Each row comes from the steps of one path. Every step used is in the known rows, and no mark comes twice. Write the path behind each row, first mark first.
(in the rows, 128 means zero)
Known rows:
sosab/rima: [ 79 134 152 122  80 131 119 104 136 140 130 123 150 149 117 110 181 149
 121 151 135 109 119 166 183 147 131 125 148 161 114 154 137 122 139 141
 121  97 114 113 111]
nobo/dubap/voror/bokaves: [105 141 133 150 120 157 113 171  82 200 133 117 140 200  72 167 124 123
 170 162 138 103 129 162 123 123 119 114 120 137 145 100 131 175  89 130
 126 110 134 164 152]
nupe/rima/fusi: [115 111 141 166 144 109 141 177 152 147 103 123 136 116 167  73 138  77
 129 113 124 115 164 165  66 104  76 164 148 138 143 126 110 137 129 129
 111 128 150 145 147]
rima/sosab/papu: [ 94  79 126 175 128 142 112  95 132 153 135 114 186 133 123 137 151 147
 134  98 180  79 174 173 147 134 138 127 158 168  76  80 137 185 125 122
 122 126 128  82 139]
tiko/mukesod: [117 163 129 120 134 128 141 135 130 121 166 154 148 113 156  96 104 147
 136 149 141 149 147 100 145 129 130 154 128 101 168 118 161 148 137 115
 106 136 121 134 107]
noro/nupe: [141 143 105 133 169 115 175 119 120 144 143 143 131 112 123 156 120 121
 181 100 109 129 126 153 137 153 112 110 115 124 182 142 130 134 121 140
 119 128 140  84 136]
sosab/papu: [126 104 138 137 116 137 106 101 146 127 145 134 140 140 107 117 133 135
 122 119 158  85 163 152 167 103 125 127 146 194  76 125 158 149 142 122
 140 147 148  76 100]
dubap/nobo: [ 96 118 136 133 112 137 102 133  83 113 107 143 117 136 125 142 104  92
 106 122 122 130 119 106 147 164 152 158 168 122 114  99 136 141  96 161
 107 123 137 135 158]
papu/sosab/rima/nupe/noro: [ 94 176 165 152 160 104 131  91 126 154 139 144 124 111 141 105 168  94
 119 137 128 145  81 200 115  60 139 122 164 177 111 172 130 155 116 142
 109  52 127 109 155]
fusi/rima/sosab/papu: [103  88 129 173 127 136 126 111 132 166 156  88 223 111 150 115 178 130
 136 114 160  76 188 177  85 127 129 134 174 159  79 103 115 168 116 121
 133 121  94  98 159]
nupe/rima/sosab/papu/tiko/mukesod/mome: [ 91 123 101 171 121 154  97 164 169 152 158 133 185  90 164 124 143 106
 148 106 197  66 150 134  67 103 101 137 176 209 116  97 170 184 105 162
  89 129 133  88 119]
kesud/fimab: [109 139 122 164 145 125 107 111 128 140 154 161 148 113 123 152 157 129
 105  79 131 123 135 137 137 101 130 107 160 160 146 141 137 142 155 141
 111  97 179  95 119]
nobo/dubap: [ 97 116 126 143 119 136 115 153 118 191 144 152 155 179  95 146 132 121
 155 149 133 105 128 151 137 148 110 115 125 136 139  90 112 141 103 115
 126 127 117 142 143]
rima/sosab: [ 96 100 116 168 135 137 131 118 115 158 123 108 177 123 141 149 145 144
 139 105 156 114 145 152 119 154 140 127 142 118 116  81 112 170 114 124
 112 109 112 127 158]
fimab/kesud/fusi/rima/nupe/noro/foruk: [ 90 110 178 145 178  63 137 119  99 205 104 167 140 133 127  55  91  97
 114 119 106 114 164 140  37 100 116 102 196 174 162 118  87 157 182 172
 155 155 132  43 162]
voror/dubap/nobo: [118  59 133 115 177 163  87 111  93  67 110 175 151 123 110 138  91  62
 115 122  94 132 107 110 143 180 143 141 161 162  97  78 108  76  84 163
 110 112 133 142 155]
papu/sosab/rima/fusi/kesud: [ 74 144 155 165 103 114 147 122  87 151 108 110 140 164 101 125 172 112
  92 138 113 158 132 210 129 101 124 194 172 140 105 193 119 176  92 129
 111  75 128 127 164]
nupe/rima/sosab/papu/tiko/mukesod: [101 113 134 174 132 145 119 169 164 153 147 132 185  91 180 108 144 113
 155 118 192  66 166 148  74 108 109 137 165 198  99  94 179 176 130 155
  98 124 139  95 121]
boda/foruk/noro/nupe: [127 165 110 112 180 112 143  95 133 176 159 143 115 126 104 144  90 128
 137 136 100  79  93 153 162 166 127  87 183  78 158 155 102 124 129 143
 111 112 162  58 149]
fimab/kesud/fusi/rima/sosab/papu/tiko: [ 78  93 160 155 137 102 122 142 109 161  98 122 192 142  92 113 115 145
 110 112 143 117 217 147  51 126 136 145 198 202 106 128 143 178 170 179
 160 158 125  37 141]
boda/foruk/noro/nupe/rima: [127 165 114 121 190 109 142 115 156 178 157 147 116 118 124 133 102 108
 149 134 104  62  99 152 129 147 110  76 189  95 161 158 104 121 124 149
  98 108 169  64 148]
nupe/noro: [131 127 136 116 127 102 127 125 142 166 104 144 136 119 170 102 110 104
 147 114 123 116 103 133 118  92 145 111 147 152 158 102 107 123 121 146
 123 125 169  88 161]
mukesod/tiko: [102 155  99  97 108 133 103 132 135 124 101 116 113 130 153 138 138 140
 100 125 143 104 124 109 112 131  98 139 132 152 134 148 151  82 121 150
 115 175 108 161 152]
boda/foruk/noro: [119 157 125 108 156 121 112 100 142 165 148 130 113 137 107 125  97 134
 105 152 110  77  91 136 156 149 139 102 193  80 123 145  98 122 137 137
 117 116 156  84 144]
sosab/rima/nupe/noro/foruk/boda: [ 98 128 152 133 116  89 128  90 132 214 125 154 126 111 138  59 140 104
 130 154 128  75  65 216 170 117 117  74 179 169 129 141 115 131 175 129
 123  95 124  54 145]
boda/foruk/noro/nupe/rima/sosab/papu/tiko: [117 143 110 143 170 123 130 117 159 194 158 134 150 105 116 149 102 122
 148 125 141  34 105 180 124 158 122  92 213 138 117 135 130 152 134 171
 108 112 170  27 149]
mome/mukesod/tiko/papu: [130 177  58  90 135 114 121 127 170 146  85 130  78 117 145 161 181 134
  76 122 176 120 124  98 148 122  75 152 145 133 141 169 156 146  95 129
 145 168  71 165 129]
kesud/fusi: [ 72 123 137 122 120  76 127 134 134 140 108 135  94 130 102 121 106 145
 108 122 122 152 163 113 112 136 109 163 133 145 134 122 117 110 135 134
 131 149 121 130 111]
mome/mukesod/tiko: [123 154  68  82 106 123  93 136 130 144  90 150 100 125 150 178 160 129
  85 137 167 123 132 117 143 117  73 147 129 125 145 154 128 127 112 132
 128 181  66 156 119]
mukesod/tiko/papu/sosab/rima/fusi/kesud/fimab: [ 64 201 101 153 126 109 147 117 145 158  92  96 110 148 116 129 203 131
  50  89 144 122 120 151 121 106  89 186 198 178 123 213 179 152  87 152
 115 115 142 149 190]
fimab/kesud/fusi: [ 80 117 165 128 155  93 124 132 108 139  83 150 128 167  82 108  94 140
 106 121 112 152 187 111  95 114 129 129 162 160 152 140 130 145 165 159
 143 157 142  72 122]
romev/noro/foruk/boda: [ 81 130 131  94  92 120 106 114 109 191 121 144 126 125 133 135 133 106
  95 153 134  89  96 156 166 166 152  86 191  99 116 175  98 117 142 112
 114 114 158  85 117]
fusi/rima/sosab/papu/tiko/mukesod/mome: [ 93 117  93 164 100 153 114 133 128 159 183  98 240  86 145 131 155 134
 135 114 179  89 170 148  65 136 131 160 191 176 104 105 143 186 106 144
 123 136  85  84 146]
dubap/voror: [120 154 133 141  95 167 137 170 107 168 122 129 103 156 108 136 137 153
 144 115 153 105 137 135 102 111 127 123 134 135 146 126 141 155 105 138
 147 105 119 161 134]
papu/sosab: [117 152 140 148 165 131 125 116 117 107 130 126 102 124 128 154 147 104
 109 122 132 160 121 136  96  79 145 151 143 133 109 180 135 155  90 127
 112  81 136 143 155]
foruk/noro: [104 128 118 104 152 100 103 159 148 141 116 137 147 119 118 139  97 132
 133 149 107 139 107 164 184 142 167 101 153 121 122 165 116 111 120 124
 110 130 137  99 145]
mukesod/mome/bokaves: [ 88 133  64 122 117 138  86 119 120 137 117 156 144 105  96 186 131 114
 114 100 147 145  99 115 130 141 112 102 156 141 170 145 141 164  73 128
 115 152 125  99 114]
foruk/noro/nupe/rima/fusi: [107 127 109 131 198  78 151 181 159 166 117 150 155  96 138 131  97  98
 175 114  88 130 126 207 143 147 120 107 153 122 176 172 105 124 113 134
  91 128 160  73 165]
noro/foruk: [122  89 134 146 135 130 119  97 109 170 141 159  85 132 136 110 119 114
 121 121 142  68 108 115 120 162 117 111 165 130 132 114  95 152 141 139
 137 138 148 106 144]
noro/romev: [135 105  95 160  79 131 100  68 137 147 136 159 118 138 125 122 109 152
 144 117 149 117 155 118 104 137 120 102 124 104 166 125 128 130 138 120
 124  97 121  87 170]

Which path is each row?
[ 92 128 129 152 120  46 134 108 140 196 129 146 127  91 141  63 103 117
 131 118 118 137 160 155  30 107  90 126 149 145 162 105  91 112 152 138
 138 124  95  88 167] : kesud/fusi/rima/nupe/noro/romev
[151 139 123 161 139  90 143  98 131 199 156 142 172  77 176  60 122  88
 153 127 118 111 124 182  27  85 107  86 153 133 157 109  94 131 149 134
 140  99  94  83 195] : fusi/rima/nupe/noro/romev
[100 200  98 117 164 124 134 114 176 114  96  91  70 121 145 139 174 130
  75 102 160 123 111  87  96 104 106 159 159 164 114 196 190 125  75 144
 125 130 122 182 186] : mukesod/tiko/papu/sosab
[ 83 119 166 131 149  93 133 139 106 151  97 134 159 155  99  94 116 131
 108 126 107 143 208 117  56 110 123 129 173 157 147 150 115 142 161 155
 150 150 117  77 139] : fimab/kesud/fusi/rima
[114 112  93 127 116 102  81 112 157 154 122 161 135 127 115 134  82 149
 146 139 124 130 130 153 161 150 164  80 148 101 152 163 116 114 131 120
 106 104 132  64 179] : foruk/noro/romev
[ 99 176  83 113 117 143 111 130 129 119 182 161 151 112 133 126 100 135
 127 126 144 147 123  76 132 115 118 157 146 120 191 120 147 163 100 127
  89 147 109 124  99] : tiko/mukesod/mome
[111  93 124 172 106 143 128 132 127 164 152  83 224  95 145 128 168 130
 134 118 168  76 178 179  64 142 136 144 179 177  68 108 134 169 127 147
 146 122  97  85 160] : fusi/rima/sosab/papu/tiko
[138 162 121 121  96 139 141 178 123 119 154 142 149  87 142 127  87 147
 131 153 150 150 114 103 100 153 146 176 142 142 139 126 192 146 151 168
 136 143 124 112 117] : papu/tiko/mukesod
[123 172  81 114  86 146 115 173 124 116 165 145 150  84 125 152  86 140
 126 136 157 148  96  88  90 143 139 176 154 155 161 129 179 155 122 177
 122 151 118 100 108] : papu/tiko/mukesod/mome
[ 74 202 109 115 146 126 129 101 181 119  98  93  81 130 138 126 202 140
  75 114 165 113 109 108 124 110 111 157 169 182 109 212 193 124  81 146
 121 113 113 174 179] : mukesod/tiko/papu/sosab/rima
[126 140 105 187 168  92 195 169 111 193 132 150 159 116 136 136 137  82
 171  73  93 110 152 201  84 119  60 134 150 144 202 143 118 156 124 155
  93 118 183  71 150] : noro/nupe/rima/fusi/kesud/fimab
[100 192  78  96 129 116 112 109 168 142  87 128  77 125 139 163 217 130
  64 130 184 128 120 121 156 101  83 160 164 153 123 210 161 156  81 130
 134 127  67 165 135] : mome/mukesod/tiko/papu/sosab/rima
[139 111 131 135  89 140 103 134 142 122 138 128 145 115 102 135 119 136
 120 125 169  85 140 152 133 124 138 152 157 220  61 132 186 155 153 165
 159 156 152  55 104] : sosab/papu/tiko
[ 57 112 133 154  99  89 132 143 133 163 143 112 182  96 129 107 128 157
 118 123 160 123 209 138  67 152 116 193 173 173 104 102 146 152 141 148
 134 151  91  97 127] : kesud/fusi/rima/sosab/papu/tiko/mukesod
[139 143 112 147 184 114 174 153 150 153 140 148 128  97 158 138 136  92
 197 101 116  99 134 153  85 123  82  91 120 151 186 145 139 125 113 148
  98 119 150  91 133] : noro/nupe/rima
[ 92 182 127 102 136 112 157 148 138 166 148 154 168 100 160 153 162  86
 163 118 118 121 112 167 117 148 122  78 142 131 163 163 120 109 113 155
  90  98 164  93 103] : romev/noro/nupe/rima
[ 75 164 121 122 138 119 154 139 133 179 143 145 193  99 167 167 169  92
 168 109 133 113 121 181 109 161 128  81 149 127 156 140 113 128 108 152
  83  89 157  93 116] : romev/noro/nupe/rima/sosab
[108 139 117 143 186 117 131  91 159 193 163 139 146 121 123 135 115 119
 148 121 134  32 122 179 149 148 112  76 204 124 127 134 111 154 126 144
  98 108 171  34 148] : boda/foruk/noro/nupe/rima/sosab/papu
[125  80 114 134 128 120 111 112 112 181 116 134  74 129 124 116 106 113
 113 140 134  62 116 138 154 147 117 105 179 111 126 158 110 137 148  98
 129 138 139  83 152] : noro/foruk/boda
[ 86 140 144 143 143  58 149 136 128 169 137 127 132  92 123  85 121 116
 114 131 106 148 158 154  45 120  86 149 145 147 127 119 103 115 149 135
 143 141  73 133 126] : kesud/fusi/rima/nupe
[110 211  79 108 155 103 122 104 163 156 101 138  77 107 137 149 204 117
  65 132 178 134 102 146 142  94  72 148 159 157 119 196 161 166  98 132
 138 126  57 160 136] : mome/mukesod/tiko/papu/sosab/rima/nupe
[105 118 100 142 178 102 130 179 168 171 132 147 179  84 134 164 105 116
 188 114 135  89 121 208 141 153 143  90 170 185 128 156 151 144 114 162
  97 125 158  31 153] : foruk/noro/nupe/rima/sosab/papu/tiko
[ 70 186 109 130 142 115 137 109 171 124  84  83  89 133 137 109 192 133
  63 104 156 126 126 131 123 119  98 191 177 168 114 206 177 140  86 139
 128 124 120 174 192] : mukesod/tiko/papu/sosab/rima/fusi
[ 80 156 157 143 130 133 116  98 126 118 132 123 119 138 119 137 188 121
 106 137 139 144 123 168 138  90 146 147 159 160  96 200 143 149  97 133
 107  57 124 132 142] : papu/sosab/rima
[113 123 131 189 124 101 155 192 120 187 110 133 162 135 145  97 144  77
 118 101 107 105 157 184  63  90  65 162 169 151 152 132 114 154 124 145
 102 124 173 114 150] : nupe/rima/fusi/kesud/fimab
[ 98 110 127 175 154 134 122 162 156 159 120 115 163 108 181 118 163 100
 154 111 160  83 150 147  63 112 100 112 146 152 123  97 125 147 108 141
  91 102 128 137 148] : nupe/rima/sosab
[104  84 117 174 104 148 110 122 127 153 133 109 190 113 118 155 135 151
 133 106 189  80 151 175 123 148 147 144 167 190  65  85 159 188 134 154
 137 131 133  69 138] : rima/sosab/papu/tiko
[ 86 217 111 127 169 112 138  96 174 131 112 102  81 113 137 109 190 126
  75 118 158 119  89 134 111 101  97 144 164 183 107 200 194 130  99 148
 124 114  99 166 177] : mukesod/tiko/papu/sosab/rima/nupe
[131 127 116 163 180 100 186 159 141 161 128 139 140 100 155 116 128  82
 179  86 107 120 154 182  87 133  67 134 131 131 194 137 113 144 119 140
 106 127 160  96 151] : noro/nupe/rima/fusi
[ 83 178 122 140 118  97 174 163 102 205 139 159 198 116 138 156 159  78
 138  96  96 126 122 209 111 141 103 112 170 130 179 164 106 136 120 163
  84 100 193  72 117] : romev/noro/nupe/rima/fusi/kesud/fimab
[ 99 184  74 116 106 100 142 133 133 173  67 118  99 148 122 153 204 126
  52 130 159 138 127 160 149 109  65 203 175 136 128 201 142 181  73 128
 137 143  71 159 157] : mome/mukesod/tiko/papu/sosab/rima/fusi/kesud
[ 91 134 131 151  92 166 124 187 100 222 138 152 132 201  79 151 137 144
 169 140 153  89 133 159 117 135 106 112 130 140 157  87 121 165  86 123
 140 110 112 169 143] : nobo/dubap/voror
[ 61  94 131 158  96  89 128 141 133 169 124  97 172 103 116 124 140 152
 114 113 156 111 196 153  57 150 116 179 175 188  86 108 127 141 133 154
 146 148  96  94 137] : kesud/fusi/rima/sosab/papu/tiko
